What can hang from each mark:
Z_552: Z_398 Z_551
Z_960: Z_551
Z_64: Z_7
Z_7: Z_293 Z_398
Z_379: Z_109 Z_398
Z_109: Z_7
Z_551: Z_7 Z_960
Z_177: Z_109 Z_551
Z_398: Z_552
Z_770: Z_7

In the rows, zero is written as 128.
Known rows, with every way that one mark hangs from another:
{Z_64 {Z_7 Z_293 Z_398}}: [121 136 171 130 120 143 167 153 125 161 105 122 105 154  77 154 138 117
 139 145 147 132 137 148 121]
{Z_552 {Z_551 Z_7 Z_960}}: [ 50  89 110 131 130 143 152 155 191 115 103 142 109 131 149 144 126 110
 162 131 158 130 105  98  36]
{Z_398 {Z_552 Z_551}}: [ 57  97 137 133 101 159 147 191 202 111  92 112 116 145 112 145 129 120
 135 176 165 136 149 121  99]
{Z_552 Z_398 {Z_551 Z_960}}: [ 34 102 143 131 102 130 146 194 189 112 133 130 127 129 161 129 126 130
 167 152 173 129 124  91  88]
{Z_770 {Z_7 Z_293 {Z_398 Z_552}}}: [120 127 144 118 122 156 148 158 171 146  76 122 100 151  99 125 160  62
 119 159 153 133 163 144 116]
{Z_109 {Z_7 Z_293 {Z_398 {Z_552 {Z_551 Z_960}}}}}: [ 91 116 167 129 106 160 153 150 177 150  82 123 108 141 100 141 156 119
 128 149 156 124 163 125 137]
{Z_551 {Z_7 Z_398} Z_960}: [ 74 114  79 122 152 146 158 118 190 136 108 146 102 143 159 139 140  94
 142 113 152 128 119 104  34]
{Z_379 Z_109}: [ 70 106 112 131 127 144 142 160 190 105 137 130 132 147 112 131 142 111
 133 145 159 134 145 115  98]
{Z_7 Z_293 {Z_398 {Z_552 {Z_551 Z_960}}}}: [102 124 136 125 105 161 159 175 173 174  71 122  93 150 107 121 137 114
 130 192 155 128 161 134 107]
{Z_177 Z_109 Z_551}: [ 53 109 153 129 138 135 135 182 193 111 114 105 137 133 121 132 149 112
 127 181 159 170 130 110 119]
{Z_551 {Z_7 Z_293} Z_960}: [ 85  87 113 117 152 148 159 121 163 142 142 143 120 131 123 134 139  97
 146 138 154 128 107 100  31]
{Z_960 {Z_551 Z_7}}: [ 62 104 103 119 150 143 151 118 184 110 134 155 140 137 142 130 132  87
 153 116 150 147 102 112  23]
{Z_551 {Z_7 Z_398}}: [ 81 131 102 127 174 145 148 107 192 137 106 132 101 148 141 147 142  91
 120 117 150 130 126 126  77]
{Z_552 Z_398}: [ 58 120 157 127 136 130 142 159 181 111 166 116 137 140 135 126 137 120
 133 139 169 136 137 116 135]
{Z_109 {Z_7 {Z_398 {Z_552 {Z_551 Z_960}}}}}: [ 70 118 149 133 106 157 149 149 197 124  76 122 108 146 122 150 154 119
 130 125 159 126 160 120 132]
{Z_379 {Z_109 {Z_7 Z_293}} {Z_398 {Z_552 Z_551}}}: [ 59  98 142 134  91 164 136 199 208 106 108 123 141 141  85 166 158 123
 130 208 166 116 202  60  99]
{Z_7 Z_293 Z_398}: [120 136 146 125 138 147 156 136 155 173 101 123  97 151 101 107 142 108
 118 152 150 134 150 151 134]
{Z_552 {Z_551 Z_7}}: [ 55  99 126 133 145 142 144 148 191 116 102 132 109 134 137 148 128 109
 146 133 157 133 111 115  66]
{Z_177 Z_109}: [ 68 108 154 137 137 132 140 159 184 108 153 116 130 138 118 127 146 118
 126 154 157 158 129 120 139]
{Z_64 {Z_7 Z_293 {Z_398 {Z_552 Z_551}}}}: [110 131 171 131 102 151 165 178 138 163  84 117 103 155  77 166 135 120
 142 172 150 130 148 142 113]
{Z_770 Z_7}: [ 96 107 141 125 133 142 143 146 176 100 110 127 116 143 115 127 155  65
 132 114 156 140 135 134 106]
{Z_770 {Z_7 Z_293 {Z_398 {Z_552 Z_551}}}}: [113 125 144 121 115 156 148 169 174 146  64 124  95 149 103 127 158  65
 125 165 153 133 161 141 110]
{Z_960 {Z_551 {Z_7 Z_293}}}: [ 75 102 116 115 151 145 153 118 168 129 138 153 140 134 126 125 134  86
 151 133 150 146 102 114  26]
{Z_551 {Z_7 Z_293}}: [ 93 103 136 122 173 147 149 111 165 143 140 130 120 135 105 141 142  93
 123 141 152 134 115 124  73]
{Z_379 {Z_109 {Z_7 Z_293}} Z_398}: [ 75 104 143 133 117 152 137 163 190 104 139 130 146 139  87 150 162 118
 127 167 160 120 189  68 111]

Rows:
[ 57 125 166 131 134 138 135 168 199 122  87 105 129 134 123 145 166 113
 119 167 155 163 146 111 146] : {Z_177 {Z_109 {Z_7 Z_398}} Z_551}
[ 62 112 116 132 103 155 143 171 206 117  93 132 121 146 120 150 152 117
 137 151 159 122 166 102 103] : {Z_379 {Z_109 {Z_7 {Z_398 {Z_552 {Z_551 Z_960}}}}}}
[ 60  89 125 127 108 161 152 181 196 128  95 124 115 139 116 152 131 112
 142 185 162 130 138 104  57] : {Z_398 {Z_552 {Z_551 {Z_7 Z_293} Z_960}}}
[ 71 103 114 128 130 147 155 153 181 147  85 143  98 134 143 136 129 108
 156 148 154 127 116 107  45] : {Z_552 {Z_551 {Z_7 Z_293 Z_398} Z_960}}
[ 56 100 107 131 108 160 137 201 214 106 114 127 137 144 103 163 146 113
 133 216 164 120 190  58  59] : {Z_379 Z_109 {Z_398 {Z_552 {Z_551 {Z_7 Z_293}}}}}
[ 43 100 141 123 129 133 148 173 181 137 137 136 125 123 154 142 129 117
 162 167 168 124 114  84  58] : {Z_552 Z_398 {Z_551 {Z_7 Z_293} Z_960}}
[ 90 110  97 117 141 159 163 133 180 164 103 139 103 142 130 141 143  94
 136 160 153 124 133 104  35] : {Z_551 {Z_7 Z_293 {Z_398 Z_552}} Z_960}
[ 82 119 106 116 150 146 155 116 172 142 117 154 127 140 135 124 136  85
 147 133 147 144 112 120  31] : {Z_960 {Z_551 {Z_7 Z_293 Z_398}}}
[114 134 143 124 121 161 157 157 169 173  87 115  98 154  94 120 144 108
 112 184 153 131 168 147 130] : {Z_7 Z_293 {Z_398 Z_552}}
[ 75 128 109 131 104 156 153 175 202 137  64 123  92 155 138 133 135 115
 133 157 158 131 160 128 100] : {Z_7 {Z_398 {Z_552 {Z_551 Z_960}}}}
[ 93 121 175 131 114 160 149 146 177 150  81 117 107 143  93 144 158 116
 120 151 156 125 164 134 151] : {Z_109 {Z_7 Z_293 {Z_398 {Z_552 Z_551}}}}
[116 134 169 127 108 151 167 168 134 163  94 116 107 157  72 164 139 117
 135 167 149 131 150 145 119] : {Z_64 {Z_7 Z_293 {Z_398 Z_552}}}
[ 59 116 159 138 111 144 143 169 200 119 109 119 119 139 126 146 157 122
 131 161 158 146 150 108 144] : {Z_177 {Z_109 {Z_7 {Z_398 {Z_552 {Z_551 Z_960}}}}}}
[105 131 144 127 112 160 155 171 173 175  70 117  93 151 100 124 139 112
 121 193 154 130 165 143 121] : {Z_7 Z_293 {Z_398 {Z_552 Z_551}}}
[ 74 122 125 133 124 148 139 146 196 116 111 130 124 148 113 144 157 112
 126 130 156 125 163 116 126] : {Z_379 {Z_109 {Z_7 Z_398}}}
[ 94 112  98 118 153 150 162 118 169 163 113 145 102 140 136 131 142  94
 140 137 150 126 121 108  38] : {Z_551 {Z_7 Z_293 Z_398} Z_960}
[ 45  97 160 128 118 139 139 178 194 109 109 114 141 126 125 142 161 118
 140 165 161 162 132  89 110] : {Z_177 {Z_109 Z_7} {Z_551 Z_960}}
[ 70 112  78 121 141 156 158 133 201 137  98 140 103 146 153 148 140  95
 139 136 154 126 132 101  30] : {Z_551 {Z_7 {Z_398 Z_552}} Z_960}
[ 68 120  93 118 151 144 152 115 187 124 114 155 127 143 151 129 134  85
 149 115 148 145 112 116  28] : {Z_960 {Z_551 {Z_7 Z_398}}}
[ 76 133 117 133 113 156 150 172 203 138  64 118  92 157 132 135 136 114
 124 158 157 133 162 136 115] : {Z_7 {Z_398 {Z_552 Z_551}}}
[100 124 174 128 119 160 150 136 175 150  92 117 111 146  89 142 161 114
 113 145 155 127 167 136 157] : {Z_109 {Z_7 Z_293 {Z_398 Z_552}}}
[ 56 105 100 131 130 144 153 152 196 129  83 144  96 137 159 142 128 108
 158 132 156 128 115 104  41] : {Z_552 {Z_551 {Z_7 Z_398} Z_960}}
[ 63 121 166 140 120 142 139 166 200 120 108 114 120 140 120 149 159 122
 122 162 157 148 153 117 159] : {Z_177 {Z_109 {Z_7 {Z_398 {Z_552 Z_551}}}}}
[ 46 101 128 137  91 161 134 199 222  88 105 124 142 144 102 172 157 124
 132 191 167 118 203  56  96] : {Z_379 {Z_109 Z_7} {Z_398 {Z_552 Z_551}}}
[102 127 120 122 175 148 151 108 171 163 112 131 101 144 118 139 145  90
 117 141 148 130 128 132  82] : {Z_551 {Z_7 Z_293 Z_398}}
[ 52 113 150 127 118 141 140 176 198 121  88 115 129 132 135 140 164 116
 134 165 158 159 141  95 116] : {Z_177 {Z_109 {Z_7 Z_398}} {Z_551 Z_960}}
[ 49 109 138 126 163 136 134 161 200 119 114 111 135 129 130 151 152  99
 123 180 155 166 119 100  86] : {Z_177 Z_109 {Z_551 Z_7}}
[ 65 113 126 119 148 141 146 167 189 149  98 121 123 130 135 139 154  99
 133 194 154 160 125  92  64] : {Z_177 Z_109 {Z_551 {Z_7 Z_293 Z_398} Z_960}}
[ 54  98 127 131 119 159 146 176 206 116  92 117 115 144 119 159 132 110
 133 175 163 133 141 114  76] : {Z_398 {Z_552 {Z_551 Z_7}}}
[111 119 137 119 109 156 151 172 174 146  64 129  97 147 110 125 157  66
 134 164 154 130 159 133  94] : {Z_770 {Z_7 Z_293 {Z_398 {Z_552 {Z_551 Z_960}}}}}
[ 61 106 130 136 118 149 135 163 204  86 136 131 145 142 104 155 161 120
 129 151 163 121 188  65 108] : {Z_379 {Z_109 Z_7} Z_398}
[ 84 119 136 129 116 157 143 156 188 135 107 125 125 147  93 145 158 112
 120 163 157 124 172 117 127] : {Z_379 {Z_109 {Z_7 Z_293 {Z_398 Z_552}}}}
[ 65 120  91 117 142 150 153 126 194 124 107 151 128 145 147 135 135  86
 147 131 151 144 120 115  27] : {Z_960 {Z_551 {Z_7 {Z_398 Z_552}}}}
[ 48 102 106 135  96 158 136 209 221  90 113 125 137 147 109 157 144 121
 135 205 166 122 195  61  73] : {Z_379 Z_109 {Z_398 {Z_552 Z_551}}}
